Each row was made from one small tree. Brackets hold a mark, then the marks that hang from it, in the order of their numbers. Every link used is in the known rows. Write each row's tree.
Known rows:
{Z_159 Z_8 {Z_482 Z_938} {Z_620 {Z_544 Z_77}}}: -2.063; 2.051; -1.480; 2.752; -1.382; -0.804; 1.850; 1.152; -0.682; 2.017; 1.654; -0.316; 2.973; 0.776; -4.124; -1.647; -3.305; -0.312; 1.394; -1.815; -0.123; -1.015; 1.347; 1.329; -3.193; -2.574
{Z_159 Z_8 {Z_482 Z_938} {Z_544 Z_77} Z_620}: -1.325; 2.333; -1.482; 3.380; -1.621; -1.059; 1.368; 0.207; -1.858; 2.227; 2.065; -1.708; 1.191; -0.195; -4.010; 0.963; -4.549; -1.609; 1.729; -1.073; 0.461; 0.492; 2.196; 0.447; -7.579; -3.200
{Z_482 {Z_938 Z_620 Z_843}}: 0.347; 0.114; 1.447; -0.568; -1.032; 0.557; 0.449; -0.403; -0.754; 2.859; -1.827; 1.106; 2.053; 2.279; -1.225; -1.688; 0.755; 0.438; -0.257; -0.081; 0.158; -0.942; 0.294; 0.621; -3.405; -1.579
{Z_938 {Z_620 Z_544} Z_843}: 0.210; -0.272; 1.285; 0.285; -1.637; 1.460; -1.468; 0.185; 0.203; -0.386; -2.450; 1.912; 1.735; 3.590; -0.785; -1.187; -0.063; -0.829; 1.055; -0.305; -0.316; -1.169; 0.188; -2.039; -1.448; -1.952
{Z_938 Z_482 {Z_843 Z_159}}: 0.066; 0.522; -0.533; 0.590; -0.999; 1.243; -0.348; -0.050; 0.312; -0.290; -1.936; -0.605; 0.035; 1.545; -0.270; 0.317; -2.534; -0.595; 0.636; 0.287; 1.534; -1.356; 0.606; -0.300; -0.755; 0.680
{Z_544 {Z_77 {Z_159 Z_482}}}: -1.325; 0.465; -1.864; 1.517; -1.499; -1.935; -0.426; 1.263; -0.829; -2.780; -0.021; -1.121; -1.765; 0.351; -0.892; -0.720; -1.418; 0.639; 1.871; -0.048; 1.320; 0.892; 2.025; -0.746; -0.628; 0.842
{Z_482 {Z_938 Z_620 {Z_843 {Z_159 Z_8 Z_544}}}}: 0.526; 0.690; 1.024; -0.410; -1.660; 0.846; -0.330; -0.108; -0.331; 3.089; -0.900; -0.430; 1.389; 2.298; -1.153; -0.554; 0.513; 0.682; -0.192; -0.192; 2.291; -0.624; 0.027; -0.220; -4.596; -2.160
{Z_843 {Z_159 Z_482 Z_620}}: -0.399; -0.073; 0.404; 2.900; -0.515; -0.557; 1.210; 1.568; -0.494; 0.086; -2.455; -2.006; 1.558; 0.444; -1.037; -1.364; -1.785; 0.580; 0.524; -1.474; 3.439; -1.245; 1.544; -0.281; -1.780; 1.008
{Z_77 {Z_159 Z_8 {Z_620 Z_544}}}: -1.505; 0.896; -1.462; 0.239; -1.576; -1.609; -1.208; 1.907; -0.912; 0.212; 2.419; -1.510; 0.962; 0.940; -1.619; -1.634; 0.954; -0.578; 0.119; -0.163; 3.215; -0.739; 0.316; -1.279; -1.500; -0.027
{Z_843 {Z_159 Z_8} {Z_938 Z_482 Z_620}}: 0.654; 2.353; -1.908; 0.035; -0.309; -0.052; -0.420; 1.168; 1.663; 0.949; 0.555; -2.703; 2.071; 0.795; -1.437; 0.200; 0.864; -1.453; -0.146; -1.681; 3.937; -1.158; -1.115; 0.158; -4.437; -0.715
{Z_159 {Z_482 Z_938}}: -1.092; 0.368; 0.133; 1.309; 0.187; -0.226; 2.743; 0.051; 0.348; 1.018; -1.463; 0.028; 1.779; -0.391; -2.131; -1.143; -0.257; 1.216; 0.966; 0.106; -0.007; 0.096; 1.391; 1.327; -2.003; -0.596
{Z_620 {Z_544 Z_77}}: -2.373; -0.189; -4.262; -0.252; -2.139; 0.237; -1.565; 0.368; 0.193; -2.191; -0.061; 0.410; -1.650; 3.089; 0.336; -1.202; -1.121; 1.673; 2.512; -0.073; 0.183; -0.874; 1.576; -0.675; 1.911; -1.531
{Z_159 Z_8 {Z_482 {Z_938 Z_843}} {Z_544 Z_77} Z_620}: -1.210; 2.279; -0.709; 3.499; -2.371; -0.563; 1.038; -0.123; -2.295; 2.136; 1.461; -1.084; 1.368; 0.278; -4.027; 1.294; -5.565; -2.274; 1.817; -0.867; 0.009; 0.866; 2.420; -0.132; -7.639; -3.196
{Z_620 {Z_544 {Z_77 {Z_159 Z_8 {Z_482 {Z_938 Z_843}}}}}}: -2.315; 0.943; -3.298; -0.069; -2.876; -0.355; -1.041; 0.662; 0.461; -1.520; 1.289; 0.023; -1.235; 2.470; -0.921; -1.144; -1.054; 1.640; 2.292; 0.308; 1.017; -0.213; 1.296; -0.913; 0.594; -1.320
{Z_482 {Z_938 Z_620}}: 0.187; 0.186; 0.333; -0.828; 0.046; -0.259; 0.888; 0.107; -0.140; 2.849; -1.036; 0.257; 1.723; 1.646; -1.038; -2.008; 2.208; 1.299; -0.345; -0.370; 0.671; -1.527; 0.040; 1.507; -3.257; -1.665
{Z_544 {Z_77 {Z_159 Z_8 {Z_482 {Z_938 Z_843}} Z_620}}}: -1.188; 1.364; -1.101; 2.045; -2.238; -1.939; -0.183; 1.274; -1.891; -0.671; 0.995; -1.022; -0.105; 0.564; -2.234; -0.913; -2.696; -0.547; 1.371; -0.689; 1.271; 0.827; 1.798; -0.433; -2.499; 0.030
{Z_544 {Z_77 {Z_159 {Z_482 Z_938} Z_620}}}: -1.261; 0.736; -1.608; 1.752; -1.533; -2.551; 0.370; 1.216; -1.593; -1.307; 0.160; -1.015; -0.817; 0.767; -1.445; -1.640; -2.029; 0.519; 1.416; -0.614; 1.166; -0.268; 2.163; 0.288; -2.053; 0.709
{Z_482 {Z_938 {Z_843 Z_159}}}: -0.608; -0.029; -0.266; -0.796; -1.986; 0.721; 0.197; -0.396; -0.879; 2.523; -1.628; 0.070; 0.684; 2.034; -0.243; -1.169; -0.180; 1.530; 0.060; 0.344; 2.061; -0.270; 0.872; 0.510; -1.597; -0.465

Write each row's tree:
-1.315; 1.870; -1.219; 4.252; -1.448; -0.822; 0.429; 0.727; -1.874; 0.225; 1.503; -1.838; 0.944; -0.523; -3.715; 1.737; -5.222; -2.848; 2.070; -1.197; 0.399; 1.067; 2.362; -0.959; -6.583; -2.747  {Z_159 Z_8 Z_482 {Z_544 Z_77} Z_620}
1.344; 0.662; 3.011; 2.243; -1.613; 1.406; -1.102; 0.753; 0.174; 0.251; -2.161; -0.887; 1.832; 1.466; -1.915; 0.989; -1.236; -1.522; 0.730; -0.615; 2.546; 0.556; 0.264; -2.941; -4.881; -1.629  {Z_938 Z_620 {Z_843 {Z_159 Z_8 Z_482 Z_544}}}
0.659; 0.155; 1.454; -0.472; -1.372; 0.571; 0.190; -0.055; -0.311; 2.726; -2.065; 0.212; 1.625; 2.534; -0.778; -1.592; 0.779; 1.156; -0.300; -0.368; 1.882; -1.215; 0.145; 0.391; -3.271; -1.109  {Z_482 {Z_938 Z_620 {Z_843 Z_159}}}
0.460; 0.831; 0.503; -0.113; -2.145; 0.549; -0.665; -0.078; -0.611; 2.553; -0.768; -0.578; 0.696; 2.491; -1.106; -0.454; -0.359; 0.726; 0.220; -0.390; 2.125; -0.337; 0.372; -0.197; -4.526; -2.128  {Z_482 {Z_938 Z_620 {Z_843 {Z_159 Z_8 {Z_544 Z_77}}}}}
1.347; 0.581; 3.610; 2.444; -1.321; 1.205; -0.754; 1.213; 0.192; 0.315; -2.648; -0.453; 2.786; 1.406; -2.176; -0.061; -0.852; -1.366; 0.348; -1.140; 2.309; 0.320; -0.049; -2.379; -3.306; -1.017  {Z_938 Z_620 {Z_843 {Z_159 Z_8 Z_482}}}
-0.156; 0.224; 0.411; -1.100; -1.490; 0.801; 0.188; -0.420; 0.010; 2.329; -1.382; 1.489; 1.602; 3.321; -0.996; -1.917; 0.876; 1.187; 0.325; -0.010; 0.176; -1.694; 0.181; 0.490; -2.497; -2.186  {Z_482 {Z_938 {Z_620 Z_544} Z_843}}
-1.466; 0.476; -0.582; 1.395; -0.787; -2.137; 1.006; 1.701; -0.305; -1.127; 0.348; -0.858; 0.877; 0.605; -1.664; -2.491; 0.308; 0.398; 0.778; -0.011; 2.032; -1.440; 1.295; -0.639; -1.733; 1.240  {Z_77 {Z_159 Z_482 {Z_620 Z_544}}}
-0.042; 0.828; -0.082; -0.527; -2.357; 0.619; -0.720; 0.229; 0.120; 2.039; -0.557; 0.155; 0.988; 3.305; -1.045; -1.613; 0.054; 1.564; 0.503; -0.638; 1.847; -1.190; 0.135; -0.059; -2.475; -2.208  {Z_482 {Z_938 {Z_620 {Z_544 Z_77}} {Z_843 {Z_159 Z_8}}}}
-1.363; 2.134; -3.034; 2.010; -2.189; -0.562; 0.487; 1.329; 0.122; 0.190; 0.477; -2.264; 2.217; 1.125; -2.082; -0.581; -2.428; -1.051; 1.350; -2.270; 3.672; -0.224; 1.004; -0.332; -3.102; -0.432  {Z_843 {Z_159 Z_8 Z_482 {Z_620 {Z_544 Z_77}}} Z_938}
-1.808; 0.822; -1.793; 1.318; -1.382; 0.142; -0.884; 1.249; -1.402; 1.655; 1.505; -0.309; 2.809; 1.634; -2.338; -1.122; -1.566; -1.690; 0.447; -1.410; 1.093; -1.145; 0.492; -0.416; -1.350; -2.238  {Z_159 Z_8 {Z_620 Z_544}}
-0.438; 2.229; -3.050; 0.650; -0.811; -0.498; 0.195; 0.996; -0.135; 1.574; 0.942; -2.751; 2.351; 0.730; -1.553; -0.176; -1.499; -2.120; -0.090; -1.899; 3.835; -1.546; -0.081; 0.826; -3.986; 0.149  {Z_843 {Z_159 Z_8 Z_620} {Z_938 Z_482}}
1.356; 0.752; 1.881; 0.871; 0.429; 0.864; -0.032; -0.006; 0.438; 0.135; -2.249; 1.078; 2.053; 1.953; -1.507; -0.332; -1.091; -2.249; 0.212; -0.319; -1.125; -2.189; -0.204; -0.091; -3.466; -0.873  {Z_938 Z_482 Z_620 Z_843}
-0.947; 0.863; -0.431; 0.780; -1.100; -1.882; -0.912; 1.935; -1.649; 0.620; 2.016; -1.782; 1.339; -0.018; -1.880; -1.346; 0.782; -1.307; -0.439; -0.299; 3.282; -0.052; 0.352; -1.126; -2.505; 0.569  {Z_77 {Z_159 Z_8 Z_620}}
-0.532; 0.359; -0.167; -0.585; -2.144; 0.904; -0.036; -0.217; -0.901; 3.013; -0.786; -0.255; 1.079; 1.691; -0.834; -0.811; -0.309; 1.035; -0.015; 0.166; 2.321; 0.156; 0.521; 0.261; -1.804; -0.977  {Z_482 {Z_938 {Z_843 {Z_159 Z_8}}}}
-1.213; 0.638; -1.170; 3.857; -1.019; -1.165; 1.389; 0.068; -1.963; -0.876; -0.893; -0.967; -0.248; 0.536; -2.126; 0.585; -5.086; -1.573; 2.450; -0.844; -0.419; -0.291; 3.364; -0.423; -5.901; -1.224  {Z_159 Z_482 {Z_544 Z_77} Z_620}
-1.183; 1.299; -1.277; 2.319; -1.767; -0.439; 0.624; 1.732; 0.061; 1.213; 0.231; -2.307; 1.495; 1.106; -2.123; -1.373; -2.178; 1.321; 0.971; -1.789; 3.627; -1.183; 1.001; 0.206; -1.977; -0.843  {Z_843 {Z_159 Z_8 {Z_482 Z_938} {Z_620 {Z_544 Z_77}}}}
0.422; 1.065; -0.475; 0.481; -0.841; 0.847; -0.845; 0.032; 1.157; -1.363; -1.346; 1.326; 0.489; 3.606; -1.190; -0.778; -1.996; -1.007; 1.562; -0.468; -1.603; -2.998; 0.143; -0.312; -2.038; -1.742  {Z_938 Z_482 {Z_620 {Z_544 Z_77}} Z_843}
-1.380; 1.286; -1.864; 1.276; -1.805; -1.860; -0.450; 1.299; -0.773; -1.427; 1.459; -1.535; -1.136; -0.002; -1.749; -0.502; -1.237; 0.599; 1.522; -0.179; 1.654; 1.245; 1.432; -0.327; -1.480; -0.144  {Z_544 {Z_77 {Z_159 Z_8 {Z_482 Z_938}}}}
-0.407; 0.293; 1.190; 2.017; -2.249; 1.506; -0.719; 0.590; -0.559; 0.080; -2.001; -0.682; 1.444; 0.751; -1.492; 0.687; -2.462; -0.963; 0.880; -0.098; 2.556; 1.543; 0.985; -2.124; -0.790; -0.144  {Z_938 {Z_843 {Z_159 Z_8 Z_482}}}
-1.384; 1.074; -3.246; 0.962; -2.083; 0.456; -2.605; 0.069; -1.180; -0.202; 2.366; -1.942; -1.782; 0.367; -1.280; 2.801; -2.286; -1.427; 1.919; 0.314; 1.627; 2.376; 1.356; -2.027; -3.820; -3.298  {Z_159 Z_8 {Z_544 Z_77}}
-0.891; 2.011; 0.005; 1.891; -0.479; -0.098; 1.395; 1.006; 0.940; 1.439; 1.083; -0.535; 2.568; -0.250; -3.931; -0.452; -0.455; 0.282; 1.156; -0.925; 0.392; 0.455; 0.253; 0.681; -3.051; -2.952  {Z_159 Z_8 {Z_482 {Z_938 {Z_620 {Z_544 Z_77}}}}}
-0.709; 1.345; -2.817; -0.090; -1.848; 0.364; -1.029; 0.886; 0.189; 0.814; 0.480; -2.692; 1.287; 0.647; -0.677; 0.537; 0.302; -0.932; 0.293; -1.095; 4.866; 1.146; 0.018; -0.859; -2.212; -0.302  {Z_843 {Z_159 Z_8} Z_938}
-2.343; 0.061; -4.199; -0.570; -2.298; -0.579; -1.739; 0.845; 0.316; -2.634; 0.806; -0.185; -2.302; 2.833; 0.340; -1.476; -0.158; 1.994; 2.358; 0.355; 1.323; -0.862; 1.358; -1.064; 1.750; -0.648  {Z_620 {Z_544 {Z_77 Z_159}}}
-0.861; 0.579; 0.282; 2.560; -2.918; 0.894; -0.819; 0.889; -1.130; -0.169; -1.624; -0.449; 1.344; 1.891; -1.557; -0.153; -4.027; -1.087; 1.395; -0.939; 2.027; 0.433; 1.499; -1.950; -1.048; -0.460  {Z_938 {Z_843 {Z_159 Z_8 Z_482 {Z_620 {Z_544 Z_77}}}}}
